What can hang from each mark
bebo: divu kisu
napap: kisu
divu: laton sirem
laton: divu kisu zanib
lovi: zirogup
sirem: zanib
zanib: laton
kisu: bebo laton napap sirem zirogup
zirogup: kisu lovi pebi

Known rows, with every way that one mark hangs from another
zanib(laton(divu)): [  3.6  16.4 -18.1 -10.0   5.5   1.9  25.7  -8.1   2.5 -24.0 -19.3  -7.3
  12.8 -15.1 -10.5   6.2   2.0  -1.5 -45.6  -0.6   4.9   8.8   1.8  -1.5]
bebo(divu(sirem) kisu(laton)): [ -2.7   0.1   1.1   8.0  21.8  14.0  14.8  -3.0  -3.0 -21.4  11.9 -25.9
  -5.8  -5.0   5.0   2.6 -11.5  -1.4  11.8   8.5  -4.3   3.9  10.6  -3.3]
napap(kisu(laton(zanib) zirogup(lovi pebi))): [ -2.1 -15.3   8.8   7.2 -14.1 -15.3 -12.3  -0.1 -13.2  -3.7   0.4  22.3
  16.0  11.9   1.2 -27.2  -4.7  -4.7 -12.9   5.1  -5.2  -1.0 -12.9  11.4]
zirogup(kisu lovi pebi): [ 17.8 -40.6   7.1  -6.4 -24.5 -12.2  14.3  -7.7   2.6   4.2 -19.5  17.4
  29.4 -10.5 -13.2  -8.3  -2.0 -10.5 -55.3  11.1  13.1   1.4  13.6  11.2]
zanib(laton(divu kisu(bebo napap sirem))): [-11.0  18.0 -12.6  -5.5  31.4  26.4  -7.1  -3.7  12.1   4.8  17.7  -3.9
 -11.2  11.6   2.2  25.4  -3.1  -1.9  29.0 -24.4  -5.0 -20.3 -10.6 -18.3]
lovi(zirogup): [  4.5  -0.1 -12.1  -4.9 -49.6 -22.5  11.5  -7.3  -3.9 -14.9 -31.8   2.1
  16.8 -16.9 -15.5  -8.9   7.4  -5.3 -48.2  26.2   8.1  24.2  -5.7  18.6]
lovi(zirogup(kisu(laton sirem(zanib)) pebi)): [ 13.2 -34.6  13.3   4.2 -10.5   1.8 -21.2  -1.5  -2.3  22.1   7.5  14.9
  16.5   8.3 -12.5  -9.3   3.1  -1.1 -16.9  -1.0  -3.4   0.8   3.2   1.3]
zanib(laton(divu(sirem) kisu)): [  0.9  27.0  -5.6 -12.1  17.3  12.8  15.7   6.7   0.9 -12.1  12.3 -12.0
 -13.4 -18.7  -4.7  -3.9  -1.4  -3.2  -7.3  -9.5   9.5  -2.1   3.0 -11.5]
zanib(laton(divu kisu(napap))): [-10.4  28.6 -13.1 -16.9  23.0  19.0  18.1 -12.1   2.6 -19.8   3.0  -5.4
  12.1  -3.1  -5.5   9.7   0.4  -9.8  -6.4 -15.4   0.8 -11.3 -11.8  -7.7]
sirem(zanib(laton(kisu))): [  6.6   6.4  -2.9  -9.7  -0.7  -2.8  14.0   9.3  -4.2 -26.0   2.4  -6.8
  12.3 -13.6 -21.5  -8.3  12.4  -8.1 -36.2  -4.8   0.1  -3.5  -4.8  11.8]
napap(kisu(bebo laton sirem(zanib) zirogup(lovi))): [ -3.5 -30.1   5.7  24.6  -6.9 -10.4 -29.6  21.0  13.2  -3.1  18.6   6.0
  -2.0  27.4   7.0  -3.3  -3.5   2.2  23.0   5.1  -7.5 -10.1 -18.9   5.5]
napap(kisu(bebo(divu) laton(zanib) zirogup)): [-25.2   7.0  -2.1  24.0  31.1   1.9 -10.5   1.5  -9.7 -13.2  15.6  -4.9
  -9.8  23.2   6.5  -1.8  -1.4  -0.2  30.8  -5.8 -13.3   1.6 -16.6   1.8]
sirem(zanib(laton(divu kisu(napap zirogup)))): [ -7.8  15.5 -12.2 -12.2  12.5  10.7  -6.5  -4.3   5.9  -8.5  10.0   4.4
  15.2   9.8  -5.0  -3.7   1.4   1.3  12.5 -12.2   1.4 -20.6 -16.4 -10.3]
bebo(divu(laton(kisu(zirogup(pebi)) zanib) sirem)): [  2.9   5.1  10.7  -2.0  13.1   5.4  -9.2   5.2 -17.8  26.2  10.5   4.5
 -20.9 -15.8   6.8 -25.9   5.3  16.1  28.9  -5.9  -2.5  -0.1   3.6  -6.4]
kisu(laton sirem): [  9.4   6.4   0.5  -1.2 -20.9  -4.9  10.7   5.7   3.8 -14.2 -17.4 -10.1
   4.0  -1.1   3.4   7.3  -0.9  -1.6 -28.2  11.1   0.6  14.5  12.0   4.8]
laton(divu kisu): [  3.8  30.3  -2.0 -18.2   2.3   1.9  25.7  -2.7   3.8 -14.6  -9.1 -11.9
  -2.7 -19.4  -6.2   2.7  17.9  -6.3 -22.0  -6.9  10.5   3.5   4.3   3.1]
zirogup(kisu(bebo laton(divu) sirem(zanib)) pebi): [  9.0 -24.2  15.8   3.1  41.4  16.2 -15.2  -0.3   8.3  35.7  13.6   5.7
  -5.4  14.6   0.2  16.9  -3.7   0.1   7.0 -27.1  -7.7 -12.7  13.0 -14.8]
napap(kisu(bebo(divu(laton)) sirem zirogup(lovi))): [-11.6 -29.5  -3.5  30.1  18.5   5.7 -14.4  10.5  16.4  -1.1  15.1  -5.1
 -10.8   8.7  14.5   6.4  10.4  15.1  39.0   3.6  -9.6  -3.7 -21.7   3.4]
zirogup(lovi pebi): [ 23.6 -26.5  -1.8 -15.8 -43.7 -21.1  14.6  -9.8  -4.3   4.8 -40.5  12.7
  24.3 -19.3  -9.3  -9.9  -2.6  -6.8 -65.4  20.7   7.0   7.1   6.8  13.4]
kisu(bebo(divu(sirem)) napap zirogup(lovi pebi)): [  4.3 -38.7  -9.5  -0.7 -18.4  -2.3 -27.0 -16.1  -0.2  42.9 -17.4  16.3
   3.8  13.1  14.8  -3.7 -33.8   7.7  20.7  22.3   2.2 -12.1  -5.4 -17.5]
bebo(divu(laton) kisu(sirem)): [  3.7  -7.7  -0.7   8.0  19.2  17.4  15.4   0.3   8.8 -12.8   9.3 -25.7
  -5.6 -17.0   1.7  14.1  20.0  11.3  11.6  -1.0 -11.5   2.1   8.2   6.6]
bebo(kisu(laton napap)): [-12.9   3.1   1.0   1.6   2.5   5.3  17.3 -14.2   2.3 -31.4  -2.7  -9.2
  24.4   9.0   0.0  11.3 -14.8 -15.7  -3.1   5.7  -9.0  -0.3   0.3  12.5]
sirem(zanib(laton(divu kisu))): [  5.3  20.3  -6.5 -15.5  22.8   7.5  15.2   2.6  -1.0 -19.4   8.0  -9.8
   3.8 -14.4 -16.8  -2.1  16.8  -3.3 -22.6 -18.2   1.8  -9.1  -7.7  -2.6]
divu(laton(zanib) sirem): [  8.8  16.6   9.1  -3.0 -23.3 -19.3  15.9  17.0 -16.5  -3.9  -6.5  -1.3
 -15.9 -27.2   1.8 -15.0   2.7   4.7 -16.7  11.4   8.2  22.6  10.7   9.2]
laton(divu kisu(bebo sirem zirogup)): [ -2.0  13.9  -4.0   1.3   2.0   3.4 -15.8   7.8  19.5  14.8   3.0  -2.5
 -22.2   6.0   5.3  12.0   6.4   8.0  29.8  -9.6   5.4  -8.3   3.4  -8.9]
divu(laton(kisu(bebo zirogup(pebi))) sirem(zanib)): [  1.5 -19.2  20.9   6.5   9.3  -5.7 -19.8  15.4   0.0  35.8   3.6   9.3
 -15.5  -9.9   2.6 -16.3 -10.0   6.9  22.7  -6.2  -7.7  -4.3   2.6   7.4]

Rows
[ -1.0  33.0   1.8 -24.3  -4.8  10.6  10.7  -3.6   0.8   8.5   5.4  -7.9
 -12.5 -11.1   9.6   1.2  -3.6  -6.4  12.0  -1.2  13.8  -6.4   5.2 -10.9] => laton(divu(sirem) kisu(napap))
[  7.9  43.0   4.7 -21.2  -8.0  -3.8   8.7  12.2 -13.6   5.4  13.9  -5.3
 -30.9 -20.5  -0.2 -13.0  12.7  -0.1   4.1  -7.6  16.8   1.2  10.3 -10.5] => laton(divu(sirem) kisu zanib)
[-11.2  12.1   9.4  13.8   7.8  -2.0  -9.7  16.3  -7.7  -3.0  20.9  -4.9
 -21.3  14.1   5.0   6.2   4.8  -7.5  13.3 -10.9 -11.8   3.6  -2.8   7.7] => napap(kisu(bebo laton(zanib) sirem))
[ 16.7  13.3   2.0 -10.6   1.6   1.5   2.8   6.0   3.3   0.3  -3.8 -11.1
  -3.4  -0.9   3.1   8.0  10.2   6.6 -14.1  -4.7   0.2   2.1   6.7  -9.7] => kisu(laton(divu) sirem(zanib))
[-15.8   2.8  -5.3   9.2  13.4   6.5  -0.1  -9.9  -5.3 -13.2  11.7  -3.0
   8.5   4.7   4.8  -0.9   6.1  10.5  42.2   0.9  -9.5  -3.8  -9.0   3.2] => bebo(divu(laton(zanib)) kisu(napap zirogup))
[ 14.2  32.2  -1.7 -20.1 -25.9 -14.9   9.7   6.9 -14.7   9.3  -6.3  -2.4
 -21.7 -20.8   1.5 -10.1   4.7   3.3 -17.1   6.8  18.7  11.3  16.5  -9.4] => laton(divu(sirem) zanib)
[ -2.9 -22.3  -9.8   1.9 -40.3 -13.1  -2.7  -9.1  13.6 -20.5  -9.1  10.6
  31.4  10.2  -0.9  -3.5 -11.8  -5.1   2.1  24.9   6.6 -10.0  -7.0  11.2] => bebo(kisu(napap zirogup(lovi)))
[ -7.2  -0.5  -8.4  12.3  29.4   3.1  16.1  -9.6  -2.9 -19.3 -16.7 -16.4
   2.1   5.4   1.7  17.5 -11.0  -3.2  -8.7   3.8 -10.0  12.1  -4.3  -1.8] => kisu(bebo(divu) laton)
[  9.7 -37.9  11.5   4.7   2.3  -4.3  13.5  -7.6   1.2 -10.9 -11.4  15.8
  32.4   2.4  -7.5  -5.8 -13.9 -13.3 -41.7   5.2   4.8   3.3   7.1   5.9] => zirogup(kisu(laton) lovi pebi)
[  5.8  26.1  -4.0  -0.9 -10.5  -6.1 -13.0   6.8  -0.8  -0.3  -1.7   4.9
 -10.5  12.8   9.6  -2.2   2.6  13.4  12.9  -1.8   5.4   5.5   5.8 -15.8] => kisu(laton(divu zanib) sirem zirogup)
[  3.5  14.2  -4.0  -2.1   6.8  -6.6  24.7  -0.8 -17.2 -16.6 -11.3  -9.8
  -2.8 -21.7  -2.6  -3.2  20.9   8.0 -17.1   2.7  -1.5  19.0  -1.5   5.7] => bebo(divu(laton(zanib)))
[ 11.1 -47.6   7.5   5.9 -28.9 -14.2 -37.8  11.3   8.5  39.8   2.9  17.9
   0.5  11.9   1.3 -10.1   3.4   4.7  -0.5   5.7  -6.3 -17.3  -6.1  10.2] => napap(kisu(bebo sirem(zanib) zirogup(lovi pebi)))
[-16.0   0.1   1.4  24.3  21.8   5.3 -18.7  14.3  -0.9   9.8  24.8  -5.6
 -27.0   8.3  13.2   2.3  19.4  16.4  47.7  -9.7 -13.7   1.2 -11.3   3.0] => napap(kisu(bebo(divu(laton(zanib))) sirem zirogup))
[-10.5 -34.5  -0.1   3.5 -11.6  -0.7 -13.5 -24.2   0.7  29.4 -12.1  24.7
  23.6  10.9 -12.0   6.0 -16.1 -14.7  -9.4   4.2  -2.4  -0.1  -6.1   7.7] => lovi(zirogup(kisu(bebo napap) pebi))
[-11.4 -11.5  -5.2  -4.9  13.2  13.7 -14.9 -22.2   1.0  31.1 -11.5   6.1
   6.5  14.0   4.7   5.9 -11.1  -1.2  25.6  -3.3  -9.9 -16.8  -6.1  -4.6] => laton(kisu(bebo(divu) napap zirogup(pebi)))
[-17.6 -19.3   0.5  27.8  12.7  -5.2   0.8  -4.1   5.5 -21.9   0.4   7.5
  13.2  14.2 -12.7   7.4 -13.9 -13.3  -4.2   3.0  -1.0  16.6 -11.1   7.6] => lovi(zirogup(kisu(bebo laton)))
[  6.7  24.3  11.5  -5.0  -7.6  -3.4   8.0  20.4  -6.7  -6.6  12.3  -3.3
 -19.3 -19.0  -1.9  -5.5  28.1   5.0   3.8 -11.4  -0.2   7.5   4.1   8.8] => divu(laton(kisu(sirem) zanib))
[-14.0  13.4   5.6   9.9  -0.6  -0.7 -24.7  13.7   2.9  13.6  18.2  12.6
 -19.0  15.3   9.7   3.7   2.4   8.6  58.5 -12.0  -6.3  -6.9 -10.8  -0.6] => divu(laton(kisu(bebo napap sirem zirogup) zanib))
[  6.7  34.0   2.3  -8.4   0.4  -6.3   8.8   6.3 -15.8  -5.1   1.4  -3.1
 -19.3  -7.1   7.0  -7.3  -7.1   1.7  -3.8  -0.6   9.7  13.4   9.6 -15.0] => kisu(laton(divu(sirem) zanib))
[ 11.8 -38.1   4.2  10.8 -17.0  -1.2 -19.3  -2.8  12.7   1.2  -2.4  11.6
  17.2  12.7   2.2  -5.9 -15.5   4.9   3.3  10.3  -6.7  -9.9   5.5   2.8] => bebo(kisu(laton sirem zirogup(lovi pebi)))
[  2.0  -3.7  -9.8  -8.3  -8.0  18.8   3.3 -13.8   6.6   2.5   6.1 -20.0
   3.6   2.9   4.7  18.4   8.5   1.4  15.2   6.6  -4.3 -12.4   9.7  -2.1] => bebo(divu kisu(napap sirem))
[ -4.8 -28.0   7.5  -3.1  -0.6   1.6   1.5 -18.5   2.5  27.7 -15.7  15.3
  20.7   7.7  -4.5  12.8 -18.2 -16.8 -19.5  -2.3  -1.8  -5.5  13.6   7.9] => zirogup(kisu(bebo napap) pebi)
[ -5.3 -18.3  -4.8  10.2  20.7   3.8  15.6  -6.3   5.6  -5.8  -3.1  -9.8
   3.8   0.5  -7.4  17.1   2.6  -6.7 -10.9   1.4   4.7   4.5   9.2   1.7] => zirogup(kisu(bebo(divu)))
[-10.2   4.9  -5.1   2.5 -23.0  -9.3   3.8 -11.0   3.9 -19.0 -26.6   4.9
  28.5  17.3   8.2   0.0 -23.0  -5.7  -9.2  20.0   0.2   7.4  -2.6   5.3] => kisu(laton napap zirogup)
[ -4.9  28.6   0.7  -1.0   0.4  -8.3 -17.6  14.9  -3.1  17.9  15.8   5.3
 -37.5   0.4   5.4  -8.8  -3.6   5.8  41.2  -8.1  13.5  -3.8   2.9 -14.4] => laton(divu(sirem) kisu(bebo zirogup) zanib)
[ 10.5  31.7  -1.0  -8.8  -1.2  -0.8   3.1   5.5  -7.4  -3.9   0.8  -3.8
 -14.5   0.3   5.0   4.9   9.7   6.0  -5.0  -7.5   3.4   8.2   8.2 -14.3] => kisu(laton(divu zanib) sirem)
